Each row was made from one small tree. Brackets hold a mark, then the marks that hang from it, in the order of their numbers. Every link used is in the known rows. Write each row's tree.
Known rows
[j256 j334 [j768 j870]]: [ 14 -35  -7  -8  -3  31  -9  16 -37  -3  12  15 -16  15  37   1  23 -26
  14  84   4 -40  25  -9  -1 -41  -6  14  -2  37 -26  23 -10  -1 -41  15
 -19  26  23 -37  11]
[j768 [j870 j146 j334 j913]]: [ 13  -2 -15 -11 -61  -3  25  -6 -27 -20  11  49  -5  29  -4 106  13  18
   4  -3  14 -25  23 -71 -12 -14  -7   3 -43 -13 -72 -20  -4 -36 -14   2
  -2   9   5  -7  64]
[j768 [j870 j146 j840 j913]]: [  6 -17   9  -1 -11  16  36 -19 -34 -13   6  41 -24  12  -9  87  11  15
  11 -25 -10 -16  13 -66  40  -6 -10 -19 -60 -43 -43 -29   3 -38   4  -7
 -12   0   6 -18  45]
[j334 [j256 [j768 [j870 j146]]]]: [-12  -8   2  29 -26   4 -11  -8 -68  -3  10  22  12  25  32  56   0 -33
  10  20  10 -21  13 -21  17 -33 -12  26 -33 -24 -24  18  -5  -6  -4  20
 -31   8  17 -30  70]
[j768 [j870 j334]]: [ 15 -35 -29 -17 -50   4  -7  16  -4 -10   6  22 -23  15 -10  38  14  -2
  -7  27  23 -22  49 -49  -3 -27   4  15   7  11 -43 -15  -2 -23 -13   5
   5  20   5  -6  10]
[j479 j870]: [  5  11  -4  -2  -8   4 -12  -4  -1   0  -3  -8  11 -13   4 -28   7 -49
  10  -7   6 -11  -3   4  -1 -11 -12   7 -18   1  -8  19  -7  35   9  -1
   5   5  -8  -8  20]
[j768 [j870 j334 j913]]: [ 15 -25 -26 -25 -43   4  19  14  -6 -18  -2  35  -8  26  -7  64  17  25
  -3  31  29 -25  25 -68 -28  -6   9   4 -17  18 -66 -24  -8 -38 -12   8
  -2  15   2  -7  43]
[j334 [j256 [j768 [j870 j146 j840]]]]: [ -2 -24   4  38 -19   0   4 -19 -71   8  13  28  -4  31  31  71 -11 -29
  12  26   3  -5  23 -27  53 -33  -9   8 -57 -45 -23   4   2 -11  10  16
 -25   1  22 -39  56]
[j334 [j256 [j768 [j870 j146 j913]]]]: [-10  -4   0  25 -29   2  16 -14 -69  -6   7  32  21  33  36  73   6 -13
  25  31  18 -23  -4 -48  -4 -23  -1  18 -44 -27 -48  11 -10 -17  -1  19
 -47  10  14 -24 107]
[j479 [j870 j334]]: [ 24   0 -30  -5 -39 -11  -8   1   1  -2  -6   6  20  18   7   1   8 -44
   2   8  28 -24  12   4 -19 -13  -9   6 -19  10 -53  15  -8  26   6   7
   9  10   3  -4  26]
[j31 j146]: [-12  11  -1 -38 -10   5 -10 -18  -2 -10   1  21 -15  -4  16  -8   1  -2
  -4   0 -14  -2   1  27  -3 -11 -10  -5  33  -5  -3   5  32   0  -5 -25
  -9   2   3 -18   7]
[j31 [j146 j870]]: [-50  31  -2 -48  -7  11 -19   5   2  -6   3  23  -3  -3 -42  -6   0  -1
 -19 -24 -21  -1  13  31  -4 -12 -16 -10  22 -11 -28  14  46   2   4 -37
 -23   7  -4 -29   6]
[j768 [j870 j146 [j334 j256] j913]]: [ 26 -11  -9  34 -66 -11  23  -1 -32  -8  11  61  22  40  17 112  11   7
   4  20  36 -25  18 -73  -6 -13   1  15 -49 -26 -65 -21   3 -30  13   6
 -21  15  23   4  80]
[j256 j334]: [ 35  -9   5  13   3  16   3   8 -12   9  11  14   6   6  32   1  13  -4
  11  50  10 -17   4  13  -6 -10 -10  -1  -2  10   2  12   2  11 -15  -4
  -7   8  29   0 -18]
[j146 j31 [j870 j768 j840 j913]]: [-68  17 -26 -32  14  12  27  62 -69   6   7  21  42  15 -76  64   7   4
 -25 -47  -8  21   8   4   0   4 -11 -46 -47   4 -79 -31 -14 -57  39 -33
 -29  11   5 -44  31]
[j334 [j256 [j768 [j870 j840]]]]: [ -9 -49  -6  28  -2  11  -1   4 -44   4   9  12  -9  21  25  25  -4 -18
   2  60  15  -8  24 -22  41 -24   1  14 -20 -12 -19   1   1  -9  24  23
 -23  12  27 -36  39]
[j479 [j870 j146 j334 j913]]: [ 29  28 -26   0 -53 -19  24 -20 -20  -3  -3  36  20  24   7  69  12 -27
  23 -24  17 -26  -5 -29 -29  -1 -12  -5 -62 -18 -78   9  -7  15  -1   0
  -7  -1  -6   5  83]
[j146 j31 [j870 j334]]: [-50  10 -43 -35 -27 -18  -4  56 -39  -8  -3  20  26   4 -83  38 -13  -6
 -26 -28  11  -6  22  35 -19 -13   4  -5 -12  15 -66   0   7 -34  -4 -22
 -17  27   0  -7 -16]
[j31 [j146 [j870 j840]]]: [-45   5   0 -44  -1  13  -3   0   0   2   0  30 -15  -3 -49  13 -12   1
 -19 -27 -29   0  18  32  32  -7 -22 -24   2 -35 -39  -9  58  -4  20 -34
 -20   4  -3 -35  -1]
[j256 j334 [j768 [j870 j840 j913]]]: [ 11 -51 -10 -10   9  36  30   5 -49   3   7  29 -22  30  37  34  19   9
  19  85   2 -33  22 -34  18 -23  -6 -21 -34  19 -60  -2 -13 -28 -18  12
 -19  19  32 -33  38]
[j31 [j146 [j870 j334 j840]]]: [-29   0 -31 -39 -32  -4  -4   4   1  -2   3  38 -12  28 -45  44 -20  11
 -19  -7 -14  -4  46  31   8 -20 -16 -30   4 -18 -73 -13  52 -12  14 -26
 -10   5   0 -22   8]
[j146 j31 j870]: [-62  22 -14 -33   4  -1  -3  48 -37 -12   1   5  25 -18 -74   6  -3 -12
 -25 -47  -5   3   4  36  -6  -1  -5  -7   0   3 -25  11  -2 -21   3 -21
 -19  20  -3 -14 -23]
[j479 [j870 j146 j840 j913]]: [  8  18  -3   6  -7  -6  30 -34 -28  -3   0  25   9   2   7  56   6 -25
  33 -46 -11 -14 -18 -15  24   4 -20 -23 -81 -39 -43   0  -4  10  23 -10
  -2 -12   0  -9  62]

Write each row's tree
[ -9 -30 -42 -26 -44  -2 -16  14 -26 -15   2  19 -19  33   8  30   3 -10
  -3  50  22 -26  43 -31 -14 -34  11  20   2  30 -59   6 -10 -23 -30  25
  -9  20   0 -27  39]
[j256 [j768 [j870 j334]]]
[-66  44 -24 -38  -1   9  12  68 -62   0  11   9  56   2 -73  49  11  -6
 -27 -42  -3  10  -6   4 -38  -4  -6 -25 -20  27 -87 -13 -11 -48  22 -31
 -36  15  -3 -42  39]
[j146 j31 [j870 j768 j913]]
[  4 -35  -4 -21   0  20  33   1 -12 -13   0  25 -28   7 -11  45  13  20
   0   6   4  -9  10 -65  29  -5   6 -14 -32 -17 -37 -40  -4 -40  12  -6
  -4   8  -1 -19  25]
[j768 [j870 j840 j913]]
[-32  41 -10  -6 -10  -6  26  -2 -63  -8  -4  28  21  -5 -17  68  -5   4
   6 -51  -4  -4 -20   0 -11  22  -1 -21 -32 -11 -28  -8 -17 -46  -4 -25
 -21   7   5   9  41]
[j870 [j146 j31] j913]
[-10 -29  -7  16 -13  10 -15   7 -37   0   5  13   9  16  32   6   9 -27
   4  68  24 -23  14 -23  -1 -30  10  35  -3   0 -13  16  -5  -1   4  24
 -29  19  19 -32  42]
[j334 [j256 [j768 j870]]]
[-25  11 -32 -20 -35 -15  16  23  -8  -5   1  29  33  42 -49  58   8  25
  -6   0  16 -11   7 -18 -36  -6   3 -13 -24  10 -94  -7  15 -20  16  -7
 -23   8  -1   3  41]
[j146 [j870 j334 j913]]
[-33  27 -12   2  -3   0  41  15 -88  13  12  29  27   9 -13 104   3   3
  -1 -54 -14  24   1 -10  20  13 -17 -53 -67 -16 -50 -37 -21 -57  22 -29
 -15  -6   7 -23  60]
[j870 [j146 j31] j768 j840 j913]
[-56  30 -50 -22 -34 -10 -13  76 -47   4   5  22  40  19 -76  58   2 -17
 -34 -34   5   7  33  15 -33 -14 -17 -17 -14  33 -90 -20  -9 -39  10 -17
 -15  22   6 -42  11]
[j146 j31 [j870 j334 j768]]
[ 30 -12 -11  62 -38 -25  23 -19 -32  23  15  42  12  45  27 103 -29   0
   6   7  18   6  22   6  33  -2  -4 -10 -56 -49 -32 -22  13  -5  37   8
  -8  -9  37  12  36]
[j870 j146 [j334 j256] j840]
[  22   46  -32    5  -50  -10   10   -1  -45    4    6   30   46   43
   10   97   22  -38   16  -27   17  -10    5  -33  -39   -4  -25  -16
  -71    1 -103   -5  -21    7    6   -4   -5   -9    1  -23  103]
[j479 [j870 j146 j334 j768 j913]]
[ 14  17 -34   0 -35  -4  15  26 -24  12  13  14  36  52   8  74  23  16
  -6  25  18   7  13 -36 -48  -2  -2 -22 -21  26 -86 -29 -12 -24  13   2
  -6  -4   0 -14  69]
[j870 j334 j768 j913]
[-47  15 -43   6 -29 -22  23  59 -50   0   1  44  68  22 -49  70  -6   8
 -16   6  42  -8  -4  22 -50  -3  10  -7 -27  -2 -75  -9   6 -43  42 -16
 -42  22  18  17  46]
[j146 j31 [j870 [j334 j256] j913]]
[  8  18   3  14   0   4  33  -5 -46  16  12  23  19  32   5 100  10   7
   8 -35 -20  21   3 -46  20  11 -21 -45 -63 -23 -59 -35  -4 -30  27 -14
  -3 -23   2 -21  71]
[j870 j146 j768 j840 j913]
[  2  -4  -9  -9  15  10  30 -13 -12  -1  -7  13  10   9   5  11   6 -13
  17  -6   1 -15 -16 -14  21   6  -7 -23 -49 -17 -40  -7  -1   5  36  -1
  -5   0  -1  -7  39]
[j479 [j870 j840 j913]]
[ 21 -12 -30  35 -35 -22  25   7 -23   7   4  34  44  49  32  65   3  25
   4  55  43  -4  -8 -22 -33   6  15   7 -16   2 -49 -17   0 -15  33  10
 -26   5  15  22  66]
[j870 [j334 j256] j913]
[-46  23 -14 -51  -6  25  10  21 -25   0  11  36  19  26 -36  48   9  14
 -17 -24 -24  14  11 -10   2 -12 -25 -47 -11 -14 -86 -24  36 -24  40 -46
 -28  -5   1 -64  56]
[j31 [j146 [j870 j768 j840 j913]]]
[  7 -28 -49  38 -21 -20  34  -3 -37  22   3  35  34  73  43  57 -18  22
  16  77  29  -9   2   5  -6  -7  18  -9 -38 -10 -68  -7  -7 -27  33  15
 -28   0  26   6  77]
[j870 [j334 [j256 j768]] j840 j913]
[ 19  16 -39   2 -47   0 -17  16  -6   4   8   6  32  33   5  26  18 -56
  -9   6  21  -8  25 -15 -27 -21 -15  -1 -26  28 -76   1 -16  17  17   3
   9   4   3 -30  58]
[j479 [j870 j334 j768]]
[-69   4 -21 -23  17   2   5  45 -42  -3   3  13  12  -5 -81  22 -17  -3
 -25 -57 -13   9  11  41  28   4  -4 -28 -26 -13 -27  -9   6 -34  15 -23
 -24  11  -1 -28 -25]
[j146 j31 [j870 j840]]
[-22  19 -14   9  -1  -6  17  13 -72  18  13  17  11   4 -18  88 -11 -20
 -13 -62 -19  25  21  10  42   5 -17 -42 -51 -19 -30 -30 -14 -39  18 -26
   5  -6  21 -29  23]
[j870 [j146 j31] j768 j840]
[ 29 -22 -32  42 -29 -11  31  25 -33  27  25  38  49  66  33 100   2  16
  -7  51  32  13  10 -35 -10  -1   1 -32 -41  -2 -82 -46  -6 -30  66  -2
 -18  -9  32  -8  81]
[j870 [j334 j256] j768 j840 j913]
[  5  -7 -42  23 -33 -25  14   3 -45   9  -2  28  45  59  42  53  -8   8
  16  79  39 -11  -6   5 -51  -5  18  10 -13  12 -71  14 -13 -17  23  21
 -34   5  19   8  88]
[j870 [j334 [j256 j768]] j913]
[-37  17 -17  -9   9  15  25  39 -24   6  10  16  38  32 -46  59  13   8
 -10 -22 -14  21  -3 -24   5  -6 -14 -44 -50  -5 -82 -31   6 -29  42 -17
 -22  -8   1 -46  49]
[j146 [j870 j768 j840 j913]]
[ 19  -5 -25  44 -33 -10  -7  25 -23  21  25  22  54  54  32  67   9 -10
 -19  49  35   3  23 -13 -22 -13  -3   4 -15   9 -54 -17  -6  -4  38   7
 -13   2  32 -11  55]
[j870 [j334 j256] j768]
[-55  21 -51 -34 -30 -12  22  54 -43 -10  -7  34  31  24 -75  54 -10  12
 -17 -29  15 -11   7  17 -42   0  10 -18 -23  16 -93  -6   0 -49  11 -23
 -29  26   2   2  20]
[j146 j31 [j870 j334 j913]]
[ 20  -1   9  -9 -17  23  20  -9 -67  -4  16  38 -10  32  44  69  24 -14
  35  47  -3 -42  11 -37 -15 -30 -10   1 -44  10 -49  15 -13 -17 -42  10
 -37  17  25 -26  63]
[j256 j334 [j768 [j870 j146 j913]]]
[  27    5  -42   -5  -26   -1   19   17  -25   11    2   26   26   44
    8   63   18  -21   -2   10   13   -4    8  -33  -13   -5  -10  -26
  -54    8 -106  -28  -19   -2   44   -7   -2   -3   12  -34   82]
[j479 [j870 j334 j768 j840 j913]]
[ 23  -6 -35   9 -32   4  -8  14 -19  14   3  11  19  35   2  45   9 -47
  -6  -3   6  -6  33  -8   8 -15 -25 -14 -43   9 -81 -18 -18  20  29   5
  14  -4   6 -40  46]
[j479 [j870 j334 j768 j840]]
[ 27 -14  -1  35 -62  -7  -3  -3 -24  -3  16  45  12  35  17  98   5 -15
  -3  19  26 -21  37 -40  15 -27  -8  25 -38 -28 -40 -17  10  -9   4  13
 -17  14  32  -8  47]
[j768 [j870 j146 [j334 j256]]]
[ 25 -41  -8  42 -59 -10  18  -7 -39   2  17  50  -5  41   9 113  -3  -9
  -1  17  22 -21  45 -33  52 -19  -6   9 -57 -50 -38 -36  10 -25  21   8
  -8   7  32 -12  43]
[j768 [j870 j146 [j334 j256] j840]]
[ -14   22  -33   24  -42  -10   13   49  -34   19   18   34   84   64
  -20   88   15    7  -14   31   32    0    7  -22  -54  -10   -5  -12
  -31    9 -110  -21    6  -18   53   -5  -33    2   21  -24   76]
[j146 [j870 [j334 j256] j768 j913]]
[ 30 -21 -23  49 -31  -7   8  25 -28  30  24  18  43  60  23  85  -9  -6
 -25  46  28  17  27  -7  11 -11  -4 -17 -38  -7 -54 -42   4  -9  56   0
  -1  -7  44 -16  47]
[j870 [j334 j256] j768 j840]
[-15  10 -26  18 -32 -19  19  29  -9   0   8  40  55  54 -21  61   3  17
 -10  34  39  -5  -4 -13 -39 -13   2  -1 -31 -11 -82  -4  21 -10  40  -4
 -40  13  13   8  52]
[j146 [j870 [j334 j256] j913]]
[-11  -2 -35  -1 -23  -6  -5  45 -19  10  17  25  25  49 -49  76  -1  -4
 -29  -8  -3   9  42 -14   1 -19 -19 -30 -41   5 -97 -33   7 -15  34  -7
   5  -6   8 -39  19]
[j146 [j870 j334 j768 j840]]
[  1   0 -34 -13 -50  -8  13  -8 -48 -16   2  41  -6  46   8  94  10   6
  16  13  12 -28  26 -51 -25 -23  -7   5 -35   3 -93   4 -14 -31 -35  17
 -15  10   3 -25  88]
[j256 [j768 [j870 j146 j334 j913]]]
